Known rows, with every way that one mark hangs from another
Q227{Q272}: -44	-47	-143	-123	-45	272	-136	-168	91	-198	-69	27	53	28	85	-93	-309	419	-151	-257	-88	-88	274	-111	-53	128	-31	38	-247	-137	-46	-180	6	-113	-216	43	-71	-64	-473	-137	61	290	11	14	156	-1	-117	448	97	319	214	-101	-37	-300	-72	-187	46	26	-21	-158	4	-191	-50	510	225	-262	-119	-165	-60	16	126	168	80
Q272{Q113{Q921} Q928}: 104	200	-18	-89	20	-3	26	153	-103	-104	-183	176	-69	43	14	-17	-170	-318	23	17	89	79	108	150	69	-35	132	-147	148	-261	-12	382	38	41	119	53	-92	49	5	-13	16	-106	150	-28	-330	40	121	95	-29	65	121	96	-27	-92	12	273	133	-135	52	-268	98	-4	63	-41	100	56	149	55	147	-175	77	-30	-128
Q451{Q272{Q113{Q921} Q928{Q667}}}: 169	-3	105	-132	160	247	81	56	26	-46	-45	397	6	-8	59	68	33	31	-26	102	70	-14	158	214	-142	-104	13	-87	185	-119	-36	127	6	-116	-24	-151	-59	45	80	98	-152	-124	154	-235	-99	-15	151	345	-35	-122	124	-125	-18	525	110	-30	-44	-69	-6	35	148	-106	9	-312	19	-9	45	165	68	-111	115	-18	-153
Q921{Q113 Q167}: -153	197	-29	145	45	86	-49	-100	290	-91	129	-547	6	23	-41	-66	-161	-234	67	101	-60	-79	254	-44	-120	128	166	-275	175	72	43	-302	-126	-336	-68	-81	165	19	-439	-99	-368	219	-279	60	150	48	-375	31	-50	-11	-64	21	-1	-206	-61	231	-62	-146	-201	314	294	134	-238	457	191	-219	77	175	-89	73	-148	-41	-195
Q921{Q167}: -93	113	-70	19	-58	174	-3	-63	230	-56	43	-148	6	43	2	-35	36	34	-89	114	-21	-65	34	-96	-106	87	102	-39	145	76	-1	-149	-98	-183	-122	-10	11	21	-459	-108	-302	133	-95	55	19	5	-343	11	29	84	21	-42	-21	-277	-50	108	121	-43	-68	73	120	38	-159	289	194	1	23	231	-154	55	-100	9	-235
Q272{Q113 Q451 Q928}: 56	68	-25	70	48	92	108	115	-212	9	-86	168	-83	31	19	-40	478	-275	202	-99	202	31	-80	49	86	-49	254	-29	77	-234	-147	388	-47	120	192	73	-82	-83	154	146	77	-235	205	98	-189	-78	197	-379	78	149	-277	34	-81	-189	43	131	-116	-254	26	-190	-179	68	161	16	109	-18	105	-192	60	-204	-63	-56	73
Q667{Q113{Q921{Q167{Q272}}}}: -175	-28	-143	-43	-57	-148	-146	-101	215	-52	-210	-492	116	-92	-45	-35	-232	235	-217	1	-58	37	0	2	34	114	-223	-112	-183	92	146	-112	67	-53	-23	38	23	96	-44	-165	70	43	-199	146	-118	142	-145	243	-3	9	160	145	84	-284	-99	101	380	168	90	55	215	84	-53	-216	-8	173	-4	57	-40	277	47	3	5
Q167{Q272{Q113{Q921}}}: 92	30	-6	128	-517	-439	-47	60	36	-136	-227	-170	28	-122	-6	2	-378	163	-43	16	24	61	406	-10	40	56	-162	-33	-272	44	26	130	38	193	-251	322	-58	23	51	1	248	32	1	-75	-376	4	-54	382	-2	264	303	-35	77	-418	38	-118	108	-98	62	-64	202	-56	23	34	190	-44	61	204	99	175	44	31	52
Q272{Q113{Q921{Q167}} Q451 Q928{Q667}}: 44	-82	148	80	-114	-38	176	80	-276	170	-9	23	-72	-219	-67	60	-207	-233	308	215	137	-31	-168	147	-87	-140	103	-104	336	-197	-29	218	-16	51	242	-253	-43	29	292	162	-318	-163	127	-173	-38	-3	211	-257	-42	-445	-227	-55	-74	205	85	352	-75	-147	-25	119	39	121	77	-246	-175	-49	127	297	138	-260	-50	-187	-193
Q167{Q272{Q928}}: 87	151	-59	83	29	-118	-34	108	179	-146	98	205	-17	330	80	-53	222	9	-226	-79	-88	82	90	-139	59	23	81	127	-172	205	23	-6	-32	44	-157	322	-6	-13	-130	-42	295	60	-98	217	-149	-60	-277	-167	28	456	200	20	59	-91	37	-286	-38	6	5	-179	-124	-38	-110	353	194	75	-198	-52	-68	159	-92	72	115
Q921{Q113 Q167{Q272{Q451 Q928{Q667}}}}: -35	6	110	372	-56	-195	74	4	103	17	376	-321	-20	44	-63	-31	2	-264	242	174	-96	-40	27	-98	-141	-43	144	-119	58	265	50	-310	-113	-106	-63	-12	188	-23	73	126	-138	115	-318	69	345	-22	-243	-411	-63	-136	-243	-35	25	213	75	-26	-380	-111	-146	405	38	231	-182	273	-51	-239	-95	190	-7	124	-330	-134	57
Q272{Q113{Q921} Q928{Q667}}: 107	179	86	-123	208	81	64	49	-187	59	-76	330	-69	-113	5	99	-227	-186	40	62	48	77	50	129	-77	-99	-34	-68	233	-238	-7	185	7	4	160	-131	-117	-3	-47	43	-214	19	157	-282	-186	-54	181	164	-68	-242	159	-56	-18	312	53	82	10	-127	-83	108	79	-153	-38	-60	-49	-6	149	236	115	-196	115	-71	-175
Q113{Q921{Q167{Q272}}}: 4	-12	-7	128	-457	-313	-34	21	243	-79	-45	-299	53	-20	-35	-30	-509	193	-134	246	-64	-19	248	-11	-38	86	-24	-94	-41	204	116	-127	23	5	-256	120	57	154	-114	-177	15	85	-169	19	-235	115	-336	242	-31	47	261	17	62	-361	-3	127	222	120	51	-71	328	111	-122	104	71	-3	-11	338	-14	153	-26	6	-133
Q667{Q113}: -233	160	-242	-227	516	342	-159	-193	155	-33	-195	-127	48	27	35	13	345	171	-319	-308	24	35	6	-50	90	145	-101	29	-140	-108	-17	-128	-19	-152	130	-63	-52	-48	-413	-162	-3	64	0	152	-174	-25	9	191	62	167	85	82	21	-294	-92	-225	210	11	-43	107	17	-174	-35	41	121	148	88	-279	-191	152	155	145	66
Q845{Q167{Q272{Q451 Q928}}}: 168	-159	117	84	-414	-345	32	123	-18	69	219	202	-106	305	7	-33	491	-348	81	-24	-68	-38	-106	-179	202	24	82	348	-18	372	-107	71	-20	199	-318	285	195	-17	201	25	311	-133	50	40	293	-65	-153	-362	-13	337	-158	61	10	-404	-71	36	-149	183	56	-414	-284	53	139	52	135	130	26	-315	-48	-56	-110	169	-45
Q227{Q272{Q451 Q928}}: -20	-103	-94	-56	38	307	-29	5	-80	-137	44	166	8	146	67	-132	-83	170	63	-256	6	-85	2	-37	50	72	228	47	-152	-147	-86	54	20	-14	23	-38	-41	-73	-55	-13	179	52	74	200	228	19	97	-41	113	222	-129	-20	-95	-95	-27	10	-108	7	79	-388	-231	-10	95	366	40	-235	-167	-438	7	-165	13	78	231
Q272{Q113{Q921} Q451 Q928{Q667}}: 73	2	101	11	89	-20	136	73	-313	161	-51	297	-51	-208	-34	85	-97	-126	192	32	170	12	-25	144	-12	-97	78	-21	246	-306	-97	211	5	145	268	-149	-70	0	287	131	-122	-149	244	-188	-239	-50	392	-57	-33	-280	-170	-57	-64	202	90	94	-129	-171	-54	36	-15	-54	137	-170	-167	-34	203	127	135	-244	87	-69	-31

Rows
97	-50	101	-190	-23	-256	-86	-33	-4	137	143	133	-54	156	-11	75	229	-202	-108	-29	-208	22	-146	-116	146	-6	-311	269	-7	283	46	-114	63	103	-208	81	143	4	101	-86	140	5	-18	-183	339	-23	-70	41	-97	-2	141	108	69	88	-144	-97	83	328	15	-151	-88	-128	31	-320	-53	238	50	-172	-9	16	86	123	-191 : Q845{Q167{Q272{Q928{Q667{Q113{Q921}}}}}}
-218	-149	17	13	55	-46	-42	-187	22	180	-43	-317	111	-321	-81	105	-208	384	-88	39	-15	-7	-85	-40	-64	42	-299	34	-78	69	73	-327	34	2	103	-140	29	30	38	-43	-157	77	-76	-83	-42	30	77	133	-20	-323	-5	-59	57	65	-3	-201	81	149	-39	368	154	-19	-13	-214	-227	45	27	152	-81	235	98	4	76 : Q928{Q667{Q113{Q921{Q167{Q272{Q451}}}}}}
-111	73	-130	-78	46	-126	-122	12	183	-75	-122	-363	65	98	-31	-67	-96	-74	-170	25	-83	63	-146	27	101	60	-102	-133	-158	101	158	3	71	-81	70	47	10	103	43	-139	111	-38	-245	262	-59	144	-174	37	-30	26	134	221	71	-5	-55	239	297	151	125	-71	72	132	-36	-257	-61	221	-82	-62	-5	186	-14	-71	9 : Q667{Q113{Q921{Q167{Q272{Q928}}}}}
50	32	59	38	212	195	145	29	-299	147	32	338	-79	-111	13	82	455	-201	236	-75	160	21	-123	19	-47	-108	106	92	137	-222	-149	168	-59	99	210	-88	-79	-123	109	246	-183	-102	213	-162	-47	-162	285	-311	37	-122	-267	-114	-74	245	87	-93	-239	-263	-102	175	-217	-91	76	-16	-38	-105	99	2	35	-183	-37	-63	55 : Q272{Q113 Q451 Q928{Q667}}
29	-123	113	178	-275	-233	81	61	34	98	129	-51	18	-60	-51	37	-364	43	21	279	-39	-23	-52	-12	-59	-40	58	-17	117	150	69	-131	6	74	-57	-72	42	124	157	-36	-84	-8	-91	7	-103	62	-88	-105	-61	-212	-17	-51	10	116	47	104	-38	103	13	31	123	124	-78	-38	-176	1	-56	336	12	-2	-69	-53	-89 : Q113{Q921{Q167{Q272{Q451 Q928{Q667}}}}}
129	-71	41	208	-432	-465	65	218	-129	-89	-116	-1	-2	-27	-9	-32	-93	-46	145	44	115	70	100	46	151	-32	95	-37	-163	3	-18	332	44	304	-6	303	-27	29	439	112	381	-203	95	139	-346	22	122	-206	-3	171	-14	21	22	-252	105	94	-16	-88	178	-280	-36	113	173	-85	3	14	-15	-33	165	24	-67	-38	185 : Q167{Q272{Q113{Q921} Q451 Q928}}
0	-106	-35	281	-529	-307	28	64	-44	-46	-117	-154	19	-128	6	-9	204	293	105	-117	126	34	215	-77	50	57	-51	84	-295	62	-104	130	-34	259	-185	360	-25	-90	200	175	290	-77	79	58	-280	-90	-7	-107	83	333	-52	-100	35	-576	82	-194	-104	-201	83	-21	-69	25	123	148	202	-91	3	-18	25	227	-63	18	265 : Q167{Q272{Q113 Q451}}
52	-267	106	-13	-321	11	54	-14	-300	-1	22	-89	3	-255	-15	-24	-573	123	373	48	-11	-93	-38	100	-113	-107	2	-98	56	-259	-11	147	66	41	101	-182	-77	-53	258	178	-155	27	105	-202	356	67	227	-16	20	-307	-144	-90	-95	194	8	300	-57	-76	75	-25	-30	99	121	-108	-166	-329	-79	36	223	-207	8	-177	-33 : Q227{Q272{Q113{Q921{Q167}} Q451 Q928{Q667}}}
-37	9	30	391	-248	-295	41	85	169	-108	268	-482	1	181	-40	-100	28	-307	223	127	-59	-22	75	-64	-20	31	258	-188	-33	262	60	-157	-103	-92	-70	131	196	13	128	65	33	48	-320	311	248	49	-309	-449	-42	51	-283	96	24	-123	12	231	-273	-101	-2	168	-11	371	-102	299	64	-173	-98	30	14	122	-337	-128	124 : Q921{Q113 Q167{Q272{Q451 Q928}}}
-31	55	-76	-250	715	600	-19	-96	197	-3	72	393	35	175	108	49	590	139	-259	-127	-6	-12	-112	70	-72	-13	-52	79	68	11	-27	-148	-32	-284	78	-245	-47	-29	-230	-6	-85	-37	22	35	139	-51	13	125	14	14	21	-85	-1	637	50	-373	-38	65	-37	150	-73	-168	-104	-252	-11	113	-97	-176	-188	76	109	83	72 : Q451{Q272{Q928{Q667{Q113}}}}
-28	-15	2	-224	461	453	-4	-51	218	0	48	141	68	75	35	42	145	104	-192	132	-25	-39	-144	139	-139	-43	-30	-101	192	65	75	-118	8	-320	58	-324	11	107	-78	-55	-246	-77	-46	14	183	86	-25	200	-28	-243	40	-4	-2	654	34	53	112	155	25	174	138	16	-83	-468	-145	150	-73	74	-91	3	82	-43	-171 : Q451{Q272{Q928{Q667{Q113{Q921{Q167}}}}}}
64	-183	63	-85	-117	86	36	-37	-346	-10	-43	136	2	-259	6	-1	-512	188	253	-100	41	-58	55	105	-48	-74	-30	-54	-16	-338	-62	153	78	96	85	-166	-103	-72	258	134	-32	47	220	-224	195	19	389	195	34	-177	-63	-113	-87	142	35	62	-109	-60	38	-81	-104	-70	169	8	-144	-320	-27	-122	223	-251	116	-41	60 : Q227{Q272{Q113{Q921} Q451 Q928{Q667}}}
-228	88	-163	-189	196	123	-134	-135	168	-8	-214	-435	83	-100	-50	5	-263	144	-188	5	7	8	-53	55	41	138	-115	-166	8	-97	89	-84	52	-166	142	-167	-1	98	-221	-224	-156	19	-112	89	-178	144	-73	325	5	-142	72	196	16	-194	-94	250	413	146	19	42	259	40	-35	-207	-55	185	138	22	-110	120	117	10	-175 : Q667{Q113{Q921{Q167}}}
-195	141	-70	-268	586	325	-114	-269	52	149	-172	-4	78	-258	-20	134	-158	308	-319	-94	2	10	61	27	-31	51	-301	12	26	-180	36	-311	38	-140	176	-288	-40	14	-346	-190	-246	167	67	-215	-208	-24	204	499	-33	-265	182	-59	27	199	-40	-336	172	122	-160	338	240	-306	-92	-116	-151	126	150	60	-137	48	286	147	-76 : Q928{Q667{Q113{Q921}}}
-151	-28	0	-87	448	274	57	-60	-91	226	34	3	20	-105	-56	57	74	-96	38	47	48	-28	-363	58	2	-52	24	-26	228	-113	25	-57	7	-70	389	-344	11	27	111	-34	-198	-101	28	51	59	32	234	-192	-20	-408	-276	71	-50	364	-7	166	27	92	-51	149	-36	72	28	-277	-329	124	53	-33	-61	-129	17	-57	-49 : Q272{Q451 Q928{Q667{Q113{Q921{Q167}}}}}
-5	-136	-14	-83	201	389	8	-117	-145	1	142	358	4	-4	59	-48	-86	242	68	-201	-36	-93	-63	-49	-75	-15	85	113	-33	-187	-99	-143	1	-45	12	-175	-42	-108	-126	40	-34	174	109	-62	359	-60	150	34	71	18	-99	-136	-93	224	0	-231	-229	13	-32	-17	-235	-116	27	321	-87	-254	-166	-257	14	-161	44	62	204 : Q227{Q272{Q451 Q928{Q667}}}
178	86	6	104	-364	-400	-3	181	-8	-153	-142	23	-25	81	23	-36	-164	-89	-11	35	3	114	201	49	73	-36	-3	-47	-151	39	55	293	44	212	-96	339	-66	45	183	35	326	-63	-25	58	-292	21	-56	49	-37	242	242	55	67	-127	26	35	66	-80	113	-171	28	37	48	16	119	41	-42	83	146	69	-14	-58	80 : Q167{Q272{Q113{Q921} Q928}}
45	-29	-7	213	-582	-266	-10	43	147	-142	-25	-378	12	-20	-1	-34	78	71	84	113	-30	17	128	-95	-106	28	-80	-40	-234	181	36	26	-73	27	-312	299	-12	-35	-81	125	-35	66	-175	-8	30	-19	-393	-103	50	226	74	-79	67	-425	-12	53	73	-180	38	162	63	118	-120	133	294	-57	-93	316	-3	282	-160	-149	-112 : Q921{Q167{Q272{Q113}}}
-70	5	-129	-338	544	462	-150	-208	-34	-66	72	154	39	42	80	-52	45	254	-144	-337	-151	-22	-112	-64	-40	5	-188	72	-230	-158	18	-181	46	-199	45	-154	-107	-137	-294	-13	-39	246	-28	-119	483	-30	92	143	61	0	110	-32	-21	399	-95	-301	14	66	-18	104	-210	-229	-81	156	-50	-128	-233	-357	-21	-3	153	41	157 : Q227{Q272{Q928{Q667{Q113}}}}
-110	237	-83	-265	830	504	-66	-141	21	93	59	313	-21	119	52	54	490	-106	-224	-217	-32	71	-246	-45	-26	-31	-87	98	78	-111	13	-173	-40	-210	252	-167	-75	-100	-334	-57	-196	91	-8	-73	64	-99	106	-54	-2	-73	27	31	-4	424	1	-321	-9	9	-156	220	-170	-247	-141	3	-85	148	-31	-171	-135	-30	100	48	27 : Q272{Q928{Q667{Q113}}}
26	-73	30	188	-400	-339	48	161	86	-26	32	-204	37	60	-54	-61	-320	-45	3	251	17	-13	0	14	44	14	178	-110	42	175	72	59	18	71	-48	83	65	158	170	-86	124	-88	-115	196	-183	125	-136	-130	-32	-8	-15	75	8	-224	22	310	93	109	98	-241	142	241	5	11	-63	42	-46	196	31	10	-116	-38	-56 : Q113{Q921{Q167{Q272{Q451 Q928}}}}
46	-18	-48	190	-129	-163	43	135	57	-54	92	162	-3	227	44	-59	324	75	-50	-78	25	42	-2	-100	110	22	218	140	-160	171	-55	46	-27	173	-74	292	29	-22	78	35	368	-89	-4	253	-170	-58	-59	-363	57	362	-76	10	20	-213	52	-177	-168	-17	67	-240	-203	57	38	266	78	48	-127	-153	-65	91	-125	73	301 : Q167{Q272{Q451 Q928}}
-149	31	-37	-129	617	295	23	-80	-138	208	-1	206	23	-96	-26	84	72	-7	-88	-103	103	27	-280	62	52	-56	46	49	131	-178	-23	-49	33	-7	411	-300	-24	13	38	-64	-93	-100	152	8	-160	-20	393	-64	-25	-294	-187	62	-44	346	31	-85	-28	88	-91	61	-68	-91	70	-222	-291	139	133	-153	-64	-132	126	86	100 : Q272{Q451 Q928{Q667{Q113{Q921}}}}
212	-18	91	-39	-289	-312	-30	94	105	-64	199	281	-108	430	51	-40	508	-370	-54	-1	-156	11	-29	-205	169	24	-33	321	-68	364	-35	45	-19	117	-419	309	168	-31	-55	-53	255	-11	-58	-2	328	-53	-337	-193	-37	395	98	53	47	-319	-119	-42	-34	190	16	-395	-216	-39	16	110	249	156	-49	-205	-56	10	-80	147	-153 : Q845{Q167{Q272{Q928}}}
238	-240	263	49	-525	-537	92	108	-243	172	103	144	-129	-19	-47	88	148	-280	272	105	-27	-13	-36	-74	116	-104	-162	256	63	224	-79	172	30	327	-238	189	125	-20	412	149	138	-131	160	-288	261	-70	91	-139	-77	-39	-91	-33	13	-184	-39	33	-153	102	61	-168	-124	14	184	-296	-26	80	143	-32	160	-135	-8	25	-169 : Q845{Q167{Q272{Q113{Q921} Q451 Q928{Q667}}}}
